Each row was made from one small tree. The marks that hang from a mark follow it in brackets, in alphabetical order. Every link used is in the known rows. Write each row's tree.
Known rows
teze(gefelep): [ 21.6  11.7   6.0  30.6  -9.2  23.6  14.0  -2.9 -14.1  -1.7 -25.0  23.5
  12.0  10.4 -24.1  11.2 -11.1 -20.5  15.3   1.6]
lubi(gefelep(fofa teze) zifun): [ 25.5  -0.1 -12.9   1.5   0.7  -8.0  30.8   2.0  21.0  26.7   5.4  -4.8
  20.1  17.4  27.7  22.5  33.2 -10.2  24.5 -12.0]
teze(gefelep(fofa lubi(zifun(ruke tusotef)))): [ 25.1  -7.0 -20.2 -36.4 -27.0   7.8  15.7  26.9   8.4  18.6 -16.9  32.8
  11.7   9.1  44.9  -1.5 -29.9  30.8  14.5 -25.0]
fofa(zifun(ruke tusotef(gefelep(lubi teze)))): [ -0.6 -11.6   2.0  14.3   4.4 -15.6 -15.7  14.5 -14.1  -9.1  -1.6  13.4
 -19.1 -13.5  11.4  13.7   8.0  25.5  -0.2 -14.9]
zifun(fofa ruke tusotef(gefelep(teze))): [ -9.2   6.6  16.0  -3.1  -2.8  20.3  15.6 -21.1   1.2   4.7   3.5   3.0
 -11.7 -15.4 -19.7 -25.7  37.1 -32.3  -4.4  -3.3]
tusotef(gefelep(lubi) zifun(fofa ruke)): [-13.6  10.0  -5.7 -20.6  24.8 -15.1 -34.3  -0.4 -14.3 -15.2  29.8 -30.9
  -6.3  -7.8 -26.6  -3.1 -14.2  21.5 -15.7  27.7]
fofa(zifun(ruke tusotef(gefelep(lubi)))): [-20.4  -5.3  -4.9   8.9   5.9 -20.9 -29.6  16.3 -20.6 -19.3  10.2 -13.1
 -17.5 -16.2   0.3   5.0 -13.7  30.5 -23.9  10.5]
ruke(zifun(fofa tusotef(gefelep(lubi)))): [ -4.7  31.5 -17.3  -7.5   3.9  16.4 -20.0 -33.1  -3.8 -10.2  17.0   8.9
   8.1  -8.0 -45.4 -34.8  29.2   7.7  -6.1  37.9]
ruke(zifun): [  8.5   7.1  11.2  30.1   0.5  13.4   4.8 -21.4   4.2  -9.4 -15.9   3.2
  14.7  19.9 -25.3 -12.8 -20.5 -31.6   4.8  21.9]
tusotef(gefelep(teze) zifun(fofa ruke)): [ -3.8  -6.7  28.3  -6.0  21.4   1.3  -4.9 -12.7  10.6  -6.6   4.8 -16.9
 -10.6  -7.0 -17.7   1.0   7.9 -20.0  -3.1  -6.3]
teze(gefelep(fofa(zifun(ruke tusotef)) lubi)): [  3.5 -16.8  -1.0  -0.2 -13.9  -6.7 -10.3  35.2  -6.8 -16.1 -30.5  22.0
  -7.2  -0.1  20.8  30.4 -37.4  35.2  -3.7 -12.8]
fofa(zifun(tusotef(gefelep(lubi teze)))): [  1.7   3.5  -9.3  27.8   9.1  -5.8 -30.1   3.5 -20.0 -11.3   0.8  20.0
 -11.7 -10.2  -7.6  29.2  31.7  31.6  10.4  -5.8]
zifun(fofa ruke tusotef(gefelep(lubi teze))): [  1.3  17.0 -12.1 -13.5  -1.6   8.1   1.0 -11.7 -15.8   6.2  15.9  14.3
  -8.8 -11.3 -18.1 -19.8  35.7   2.7   7.6   4.5]
ruke(zifun(fofa tusotef)): [-36.2  18.7  18.3   1.0  -9.8  28.0   3.4 -50.4  15.9 -21.7 -13.7   0.1
   2.4  13.1 -54.6 -43.7   6.8 -41.2   1.4  47.6]
lubi(zifun(fofa ruke tusotef(gefelep(teze)))): [-13.0  -3.5  10.3 -25.9  -9.5  10.3  24.6 -23.9  23.9  19.5   6.2   6.5
  -4.7 -12.1   8.4 -41.5  34.8 -20.8   4.6 -19.2]
tusotef(gefelep(teze)): [ 37.5  11.5  -2.2  37.6  11.4  15.5   4.2  -3.4 -16.7  14.7   3.7  13.6
   8.4  -4.2  -9.6  22.3  32.5 -16.5  10.6 -20.9]
lubi(gefelep): [-10.9  22.1  -5.2  26.3   8.2  -2.4  13.2 -14.6 -11.8  -6.8  14.4 -33.1
   8.0  14.0 -34.9   2.4  16.4 -30.0  -0.1  48.4]
ruke(zifun(fofa tusotef(gefelep(lubi teze)))): [ 14.1  24.8 -11.2  -2.4   0.7  22.3  -5.9 -35.0   3.3   1.5   3.4  33.5
   6.6  -4.6 -35.3 -24.7  51.6   3.1  18.4  12.1]
teze(gefelep(lubi(zifun(ruke)))): [ 24.9  -3.3 -17.4 -13.0 -18.6  -7.2  21.1  15.2  -2.7  19.4 -12.4  30.6
  14.8  14.3  26.4 -16.5 -38.0  22.5  23.3 -15.8]
teze(gefelep(fofa(zifun(ruke)) lubi)): [ 24.5 -19.6  -5.2  16.1  -4.4 -22.3  -8.1  43.0 -14.2  -9.3 -25.5  20.1
   2.5   2.2  26.4  43.8 -48.7  40.3  -1.1 -21.3]

Write each row's tree
[-28.5  -9.7  11.3  22.2  -0.2   0.4 -24.8   9.8  -3.2 -26.9 -16.6 -13.8
 -10.6   4.3  -4.4  37.6 -15.2  -0.2 -13.0  11.3]
gefelep(fofa(zifun(tusotef)))
[ 14.8 -30.7  22.2  24.3  -5.8 -11.1   6.5  32.8   2.1 -11.3 -38.9   8.6
  -0.3  -1.0  23.9  38.5 -47.5   5.1 -12.9 -29.2]
teze(gefelep(fofa(zifun(ruke))))
[-30.9  -7.9  10.1 -18.2 -19.7   5.2  18.1  -7.8  14.7   3.7  -5.6 -10.1
  -4.2  13.7  14.7 -38.2 -27.8 -23.4   0.8   8.6]
lubi(zifun(ruke tusotef))
[  2.0  -9.3   5.1  -3.5  -5.2 -17.5  49.5  -8.4  23.8  22.6   2.5 -11.0
   7.6  17.3  23.6 -18.9  12.3 -28.6  20.7  -2.6]
lubi(gefelep(teze) zifun(ruke))
[ 23.5   0.7 -29.1  28.3  23.5 -25.4 -45.5  35.3 -30.1  -7.2  18.1  -9.6
   4.8 -14.1   9.7  59.8  -4.6  53.1 -19.1  -8.7]
tusotef(gefelep(fofa(zifun) lubi))
[-51.5 -17.6  29.9  17.4  -7.0 -10.8  -7.1  -0.7  -1.3 -31.1 -19.2 -20.3
 -24.2   4.2  -8.1  -4.7 -35.4 -18.0 -17.0  21.0]
fofa(zifun(ruke tusotef))
[ 48.8 -11.4 -10.1  -8.8  24.3  -9.0 -24.8  38.2  -9.9   8.9  10.7   0.1
   1.3  -1.5  32.4  51.2 -12.4  35.7   1.9 -33.9]
tusotef(gefelep(fofa lubi teze) zifun(ruke))
[-10.9  12.0   0.2 -13.3  -4.9  19.1  10.0 -34.2  18.4  16.4   9.5  12.8
   1.9  -8.6 -12.0 -26.8  57.6 -14.9  16.1 -10.4]
lubi(zifun(fofa tusotef(gefelep(teze))))
[ 41.8  -4.0 -40.1 -19.4   4.6 -21.1  -7.3  37.1  -9.1  30.2  29.0  -3.6
  18.8  -7.5  53.2  11.8 -19.5  43.2 -12.5 -30.4]
tusotef(gefelep(fofa lubi(zifun(ruke))))
[-40.5   3.9   0.5 -22.4  -3.4 -23.3  34.8 -26.4  22.4   6.3  21.3 -42.9
   6.5   8.6 -12.1 -47.4   8.9 -29.6  -5.0  40.1]
lubi(gefelep zifun(fofa ruke))
[ 24.9   9.0 -27.7 -11.8   1.3   4.7 -17.4  32.4 -24.1   8.5  22.5  -4.8
   1.7 -12.2  19.5  14.8  -5.5  26.4 -22.2  -5.2]
zifun(ruke tusotef(gefelep(fofa lubi)))
[ 47.9   0.4   6.3  14.6   1.5  32.9   4.3  -4.5  17.5  12.5 -15.8  28.3
  13.3  -4.9  10.8  14.9  31.9 -14.5   0.7 -31.1]
ruke(zifun(tusotef(gefelep(fofa teze))))
[-23.3  -1.2  20.4 -11.1  23.7  -3.9 -20.3 -11.7   2.3 -16.7  17.0 -42.0
  -8.7  -9.8 -29.0  -8.6 -13.6 -14.0 -27.0  19.6]
tusotef(gefelep zifun(fofa ruke))
[ 16.4 -14.5  12.0  37.1   0.2  -1.7  -6.5  21.9  -3.8 -13.3 -35.3  14.7
   5.8   2.4   4.7  53.7 -24.5   9.9  -2.5 -21.5]
teze(gefelep(fofa(zifun)))
[ 29.9 -17.6   0.2 -19.5  -8.3  10.1  20.0  16.8  21.3  32.5  -0.6  12.6
   5.0 -10.1  56.0   2.5  14.9  -2.9  -1.6 -53.6]
lubi(zifun(ruke tusotef(gefelep(fofa teze))))
[-49.4  11.0  17.1  -9.9 -12.5  15.9   9.6 -26.1  -2.0 -17.8  -0.3 -18.5
 -13.5   4.9 -38.6 -39.6  -6.9 -41.2  -9.0  41.0]
zifun(fofa ruke tusotef)
[ 11.6 -18.1  12.8  42.7   7.8  -9.9  -9.2  16.1  -3.4  -9.8 -23.9   8.2
  -2.3   9.3  11.7  60.3  -4.1  -1.2  11.8 -23.8]
gefelep(fofa(zifun) teze)
[ 19.3 -15.5  11.5  -3.6  24.9  -3.0 -23.7  29.0  -0.6  -4.2   9.8 -36.1
  -0.7  -7.4  19.8  36.4 -33.9   4.3 -33.2 -15.3]
tusotef(gefelep(fofa) zifun(ruke))
[ 28.1  -4.1  -1.2  -1.1  23.4  -8.8 -20.7  17.9 -12.3   0.5  10.8   0.6
  -5.9   1.2   9.3  23.8 -10.4  23.4   9.8 -14.8]
tusotef(gefelep(lubi teze) zifun(ruke))
[-28.4  12.6   8.4  -8.4  -1.7  14.3   2.2 -19.2  -5.2  -6.1  15.8 -22.5
  -9.8 -19.7 -31.1 -35.3  15.5 -28.0 -26.9  22.7]
zifun(fofa ruke tusotef(gefelep))
[-21.5   3.1 -16.1 -28.0 -17.4  -5.3   4.4   1.9  -2.2   5.7   6.9   1.6
  -1.7  16.8  17.5 -32.8 -29.3  13.3  11.2  14.6]
gefelep(lubi(zifun(ruke tusotef)))
[ 18.3   4.6 -22.8 -20.8   1.3 -16.0  12.2  -4.9   0.3  28.5  23.5  14.8
   8.4  -7.2  15.9 -22.5  22.6  19.4  16.7 -21.5]
tusotef(gefelep(lubi(zifun(fofa ruke)) teze))
[ -8.8 -15.6  18.4  28.4  -2.0   5.1 -10.9   7.5   3.2 -15.5 -27.8  11.4
 -11.4   6.9   6.2  48.0   6.7  -5.3  11.3 -14.9]
gefelep(fofa(zifun(tusotef)) teze)
[  5.1  21.3 -24.9 -15.0 -12.5   1.6   7.8 -14.6  -1.9  10.6  -2.9  31.0
  19.1  11.5 -18.5 -18.2   1.6  21.4  32.1   9.3]
teze(gefelep(lubi(zifun(fofa))))
[-52.9   1.2  11.8 -32.5 -18.8   4.1  17.8 -29.1  20.8  -1.0   2.0 -16.4
  -6.2   7.9 -10.4 -56.0 -10.8 -29.3  -1.0  25.4]
lubi(zifun(fofa ruke tusotef))
[-60.8   7.5   6.2 -37.6 -12.9  -8.3  33.0 -34.9  29.7  -0.7  17.1 -40.4
  -3.5   7.1 -17.4 -60.2  18.8 -34.5  -6.6  50.1]
lubi(gefelep zifun(fofa ruke tusotef))
